Each row was made from one small tree. The marks that hang from a mark follow it in brackets, in alphabetical order. Every link used is in the known rows. Write each row's tree.
Known rows:
pabido[fune papu[nura]]: [-1.830, -0.083, 1.885, 1.445, 1.302, 1.987, 0.417, -0.487, -0.163, -1.563, -0.167, -1.137, 0.068, -1.167, 1.024, -0.850, 0.646, 1.093, 0.058, 0.024, 2.802, -1.041, -0.805, -3.073]
nura[nolos[beled kopok tuzav] papu[pabido[fune]]]: [-2.316, 0.103, 0.557, 1.698, 3.753, 2.039, 4.697, 2.349, 2.226, -3.915, -1.502, -3.690, 0.460, 0.225, 2.416, 4.159, 3.358, 0.658, -3.639, -0.670, -3.791, -1.227, -2.128, -3.948]
nolos[beled kopok lekita nura[papu] tuzav]: [-0.760, 1.034, 0.590, 0.268, 2.684, -0.978, 8.384, 0.360, 2.758, -2.928, -1.428, -3.325, 0.363, 0.102, 3.038, 5.924, 4.349, 1.141, -3.444, -1.083, -5.977, -1.228, -3.177, -2.099]
beled[nolos[kopok nura[papu[tuzav]]]]: [1.872, 0.913, 0.108, -0.354, 2.173, -0.081, 3.717, -0.951, 0.666, -3.645, -1.341, -1.613, -0.122, -0.386, 1.897, 0.637, 1.466, 0.420, -4.489, 0.462, -1.957, -0.985, -1.116, -1.667]
tuzav[papu[nura]]: [0.974, 0.302, 1.219, -0.550, 0.472, 0.783, 2.263, -1.206, 0.410, -1.808, 0.477, -0.063, -0.646, -0.487, 2.064, -0.946, -0.332, -0.126, -0.086, 1.532, 0.777, -1.508, 0.174, -1.308]
nura[nolos[beled kopok lekita] papu[pabido tuzav]]: [0.295, 1.033, 0.713, 1.276, 2.650, 0.673, 6.704, 1.363, 2.170, -4.972, -1.286, -3.738, -0.310, 0.836, 1.212, 2.184, 1.940, 0.168, -4.455, -0.076, -4.702, -1.432, -0.784, -2.373]
beled[nolos[kopok lekita nura tuzav[papu[pabido]]]]: [0.753, 1.838, 0.806, -0.321, 1.736, -0.342, 7.894, -0.586, 2.095, -2.801, -0.361, -3.903, -0.149, -1.129, 4.535, 0.834, 4.023, 0.551, -4.942, 0.886, -2.629, -1.371, -1.622, -2.031]
bedan[pabido[fune papu[nura[nolos[lekita]] tuzav]]]: [-0.740, 1.252, 1.741, 1.718, 2.171, 2.568, 2.649, -0.871, -0.420, -3.083, -0.851, -2.352, -0.104, -0.864, 3.169, -0.895, 2.515, 0.348, -1.660, 0.186, -0.149, -1.838, -0.794, -3.499]
movi[kopok]: [-0.076, 0.087, 1.356, -0.426, -0.206, 0.409, 1.907, 0.007, 0.976, -1.465, -0.024, 1.381, 0.476, -0.350, 3.188, 0.110, 0.457, 0.226, -2.670, 0.170, 1.847, -0.991, -1.098, -1.681]
nolos[beled kopok]: [0.115, 0.063, 1.370, 0.410, 0.847, -0.145, 3.781, 0.543, 1.543, -2.071, -0.482, -1.541, 0.461, -0.054, 0.546, 3.134, 0.793, 0.894, -2.495, -1.665, -2.354, -0.526, -1.038, -0.802]
pabido[fune papu[nura tuzav]]: [-1.022, 0.412, 2.179, 1.817, 2.128, 2.066, 0.870, -0.993, -0.706, -2.245, -0.542, -2.833, -0.390, -1.137, 1.290, -1.926, -0.234, 0.766, 0.141, -0.493, 2.613, -1.183, -0.070, -3.377]
nura[nolos[lekita] papu]: [0.440, 0.445, 0.177, -0.297, 0.878, 0.934, 2.577, 1.066, 1.710, -3.123, -0.209, 1.740, -0.037, 0.593, 1.278, 2.056, 2.047, -0.114, -2.250, 1.524, -1.636, -1.609, -1.819, -0.832]
nura[nolos papu]: [0.812, -0.205, 0.187, -0.348, 0.975, 1.468, 0.878, 1.108, 1.240, -3.220, -0.284, 1.923, -0.041, 0.512, 0.807, 1.518, 0.959, -0.272, -1.584, 1.846, -0.746, -1.359, -1.425, -1.358]
bedan[pabido[fune]]: [-0.215, 0.334, 1.607, 1.031, 0.684, 2.360, 0.411, 0.489, -0.568, -1.380, -0.453, 1.278, 0.845, -0.465, 3.489, 0.232, 2.240, 0.567, -1.240, -0.062, 0.452, -0.991, -1.035, -2.095]
bedan[pabido[papu[nura[nolos[lekita]]]]]: [0.330, 0.819, 1.208, 0.481, 0.493, 1.485, 2.784, -1.130, 0.454, -2.714, -0.286, -0.472, -0.217, -0.588, 2.443, 0.400, 2.818, 0.283, -1.558, 1.682, -1.097, -1.719, -1.074, -2.174]
papu[nura[nolos[lekita]] pabido[fune] tuzav]: [-0.362, 1.129, 2.033, 0.792, 2.464, 1.790, 2.956, -0.413, 0.418, -3.786, -0.609, -3.745, 0.849, -0.341, 2.322, -2.219, -0.272, 0.319, -1.319, -0.935, 0.118, -1.735, 0.487, -1.584]
nura[nolos[kopok]]: [0.581, 0.101, 0.718, -0.559, 0.584, -0.118, 2.230, 0.844, 1.741, -2.760, -0.003, 0.171, 0.550, 0.025, 0.421, 1.965, 0.435, 0.233, -2.633, -0.268, -1.002, -0.790, -1.247, -0.768]
papu[nura[nolos[beled kopok]] pabido[fune] tuzav]: [-1.191, 0.498, 1.910, 1.040, 3.392, 1.504, 4.206, 0.092, 0.896, -4.323, -1.338, -6.052, 0.833, -0.300, 1.079, 0.261, -0.404, 0.672, -2.664, -2.362, -1.883, -1.139, 0.526, -2.523]
tuzav[papu[pabido]]: [0.853, 0.375, 1.592, 0.595, 0.287, 1.786, 3.022, 0.478, 0.821, -2.308, 0.572, -0.691, -0.746, -0.308, 2.267, -1.716, 0.915, -0.135, -1.181, 2.107, 0.858, -1.052, 0.155, -2.121]
beled[nolos[kopok lekita tuzav[papu[nura pabido]]]]: [0.908, 1.499, 0.630, -0.040, 1.586, 0.029, 6.640, -1.512, 1.389, -2.758, -0.457, -3.549, -0.453, -0.969, 4.716, -0.190, 2.351, 0.258, -3.930, 0.887, -1.834, -1.960, -0.395, -1.482]

Write each row's tree:
[-0.288, 0.872, 1.000, -0.405, 2.421, -0.801, 6.533, -0.372, 2.560, -2.953, -0.963, -4.112, 0.778, -0.156, 2.338, 4.679, 1.777, 0.695, -2.650, -2.305, -4.896, -1.765, -1.735, -0.393] => papu[nura[nolos[beled kopok lekita tuzav]]]
[0.273, 0.124, -0.274, -0.264, 1.906, 0.297, 3.433, 1.305, 2.165, -3.334, -0.818, -0.180, -0.014, 0.276, 2.380, 3.902, 2.358, 0.000, -2.664, 0.678, -3.191, -1.551, -2.395, -2.369] => nura[nolos[kopok tuzav] papu]
[0.556, 0.292, 1.601, 0.821, 0.336, 1.748, 1.367, -1.493, -0.548, -1.891, -0.261, -0.285, -0.491, -0.937, 2.735, -0.438, 1.869, 0.539, -0.275, 1.571, 0.150, -1.366, -0.334, -2.942] => bedan[pabido[papu[nura]]]
[-0.922, 0.097, 2.164, 0.724, 1.502, 1.960, 1.052, -0.370, -0.121, -2.379, -0.194, -1.948, 0.960, -0.665, 2.171, -1.995, -0.258, 0.831, -0.209, -0.369, 1.546, -1.159, 0.495, -1.823] => papu[nura pabido[fune]]
[0.471, 0.669, 1.174, -0.646, 1.473, -1.089, 4.982, -0.185, 1.813, -2.067, -0.552, -2.607, 0.900, -0.778, 3.029, 2.858, 1.986, 0.955, -1.903, -1.253, -2.679, -0.783, -2.158, -1.671] => nolos[kopok nura tuzav]
[0.822, 0.455, 1.908, 1.014, 1.078, 1.160, 1.463, -1.576, -0.343, -2.622, -0.363, -2.535, -0.864, -0.825, 1.120, -1.954, -0.704, 0.387, 0.326, 0.354, 1.356, -1.324, 0.346, -2.442] => pabido[papu[nura tuzav]]
[-0.165, 0.494, 1.256, 0.139, 0.816, 0.696, 2.615, -0.635, 1.235, -2.675, 0.181, -1.093, -0.185, -0.595, 0.639, 0.438, 1.137, 0.495, -0.950, 0.954, 0.167, -1.500, -1.124, -1.542] => pabido[papu[nura[nolos[lekita]]]]
[-1.231, 0.301, 1.847, 0.817, 1.528, 2.310, 2.159, -0.414, -0.024, -2.283, 0.315, -1.699, -0.178, -0.766, 2.883, -2.513, 0.332, 0.255, -0.582, 1.146, 2.009, -1.375, 0.542, -2.856] => tuzav[papu[nura pabido[fune]]]
[-1.879, 1.209, 0.932, 1.209, 2.381, 1.169, 6.169, 1.791, 2.449, -2.931, -0.109, -2.833, 0.066, -0.437, 3.834, 1.617, 3.640, 0.229, -3.702, 0.081, -1.632, -1.541, -1.994, -3.509] => nura[nolos[kopok lekita tuzav[papu[pabido[fune]]]]]
[-0.216, 0.605, 1.097, -0.520, 1.583, -0.697, 5.371, -0.523, 2.246, -3.110, -0.608, -2.674, 0.793, 0.100, 0.526, 3.584, 0.812, 0.731, -2.960, -1.705, -3.777, -1.353, -0.925, 0.075] => papu[nura[nolos[beled kopok lekita]]]
[-2.287, 1.019, 1.517, 1.733, 3.583, 1.605, 6.750, 1.158, 1.868, -3.127, -1.538, -4.424, 0.839, -0.140, 3.813, 3.184, 4.480, 1.262, -2.594, -0.711, -3.691, -1.383, -2.514, -3.288] => nolos[beled lekita nura[papu[pabido[fune]]] tuzav]
[0.944, 0.638, 1.158, -1.026, 0.775, 0.180, 2.560, -0.849, 1.295, -2.698, 0.002, -0.390, 0.769, -0.069, 1.312, 0.474, 0.049, 0.181, -0.903, 0.049, -0.897, -1.750, -0.587, 0.509] => papu[nura[nolos[lekita]]]
[-0.855, 0.420, 0.620, 1.445, 2.960, 2.016, 2.787, 1.757, 0.923, -4.613, -1.032, -2.186, 0.118, 0.295, 1.559, -0.028, 1.159, 0.098, -3.409, 0.235, -0.883, -1.139, -0.574, -3.920] => nura[nolos[kopok] papu[pabido[fune] tuzav]]
[0.109, 0.984, 1.016, 0.280, 1.073, -1.054, 5.455, 0.382, 2.027, -1.705, -0.307, -1.187, 0.492, -0.280, 3.257, 2.851, 2.417, 0.714, -2.242, -1.542, -2.618, -1.298, -2.158, -0.727] => nolos[kopok lekita tuzav]
[-0.631, 1.355, 1.564, 1.461, 2.808, 1.653, 4.678, 0.417, 0.547, -3.771, -1.015, -2.961, 0.433, -0.119, 3.025, -0.903, 2.479, 0.754, -2.177, 0.103, -1.087, -1.353, -0.971, -3.230] => nolos[lekita nura[papu[pabido[fune] tuzav]]]
[-1.279, 0.396, 1.383, 1.177, 2.209, 2.910, 1.570, -0.270, 0.043, -2.347, -0.814, -2.039, 0.206, -1.210, 4.072, 1.097, 3.441, 0.502, -0.720, 0.645, -0.376, -1.767, -1.744, -4.340] => bedan[pabido[fune papu[nura[nolos[tuzav]]]]]
[-0.157, 0.509, 2.033, 0.646, 2.426, 2.442, 1.247, -0.222, -0.079, -3.886, -0.674, -3.679, 0.770, -0.463, 2.073, -2.790, -1.097, 0.183, -0.651, -0.623, 0.857, -1.471, 0.916, -2.037] => papu[nura[nolos] pabido[fune] tuzav]
[0.765, 0.550, 1.240, -0.596, 1.173, 0.705, 3.259, -1.188, 0.696, -1.760, -0.045, -1.413, -0.672, -0.795, 3.962, 0.222, 0.571, -0.193, 0.327, 1.120, -0.463, -1.875, -0.638, -1.790] => nolos[tuzav[papu[nura]]]
[-1.968, 0.630, 1.016, 1.768, 3.369, 2.510, 5.094, 2.188, 2.033, -3.664, -1.294, -3.051, 0.583, 0.336, 3.068, 3.372, 4.041, 0.521, -2.829, -0.201, -3.391, -1.753, -2.299, -2.989] => nura[nolos[beled lekita tuzav] papu[pabido[fune]]]
[0.582, 1.292, 1.651, 0.979, 2.536, 0.859, 7.078, 0.000, 1.288, -4.253, -1.324, -4.476, -0.021, 0.323, 2.295, 0.898, 2.314, 0.584, -2.639, 0.059, -3.961, -1.258, -0.684, -2.205] => nolos[beled lekita nura[papu[pabido tuzav]]]
[-1.250, 0.377, 1.755, 1.301, 1.120, 2.615, 2.100, 1.085, 0.400, -2.039, 0.397, -0.684, -0.242, -0.565, 2.479, -1.780, 1.450, 0.256, -1.390, 1.214, 2.016, -1.019, -0.268, -3.171] => tuzav[papu[pabido[fune]]]
[1.549, 0.473, 1.165, 1.103, 1.440, 1.879, 2.406, 0.408, 0.199, -3.808, -0.780, -1.429, -0.679, 0.313, 2.145, -1.826, 0.259, -0.203, -1.072, 1.442, -0.608, -1.390, 0.353, -2.589] => nura[papu[pabido tuzav]]
[-1.226, 0.086, 0.691, 1.116, 2.758, 2.903, 1.962, 2.060, 1.274, -3.541, -0.840, -1.271, 0.444, 0.009, 3.307, 1.023, 2.499, 0.140, -1.741, 0.992, -0.824, -1.592, -1.892, -3.626] => nura[nolos[tuzav] papu[pabido[fune]]]
[-0.700, 0.452, 2.329, 1.002, 3.141, 2.616, 2.575, -0.139, 0.263, -4.101, -1.259, -5.460, 0.789, -0.307, 1.384, -1.077, -0.796, 0.412, -1.286, -1.525, -0.724, -1.413, 0.798, -2.035] => papu[nura[nolos[beled]] pabido[fune] tuzav]
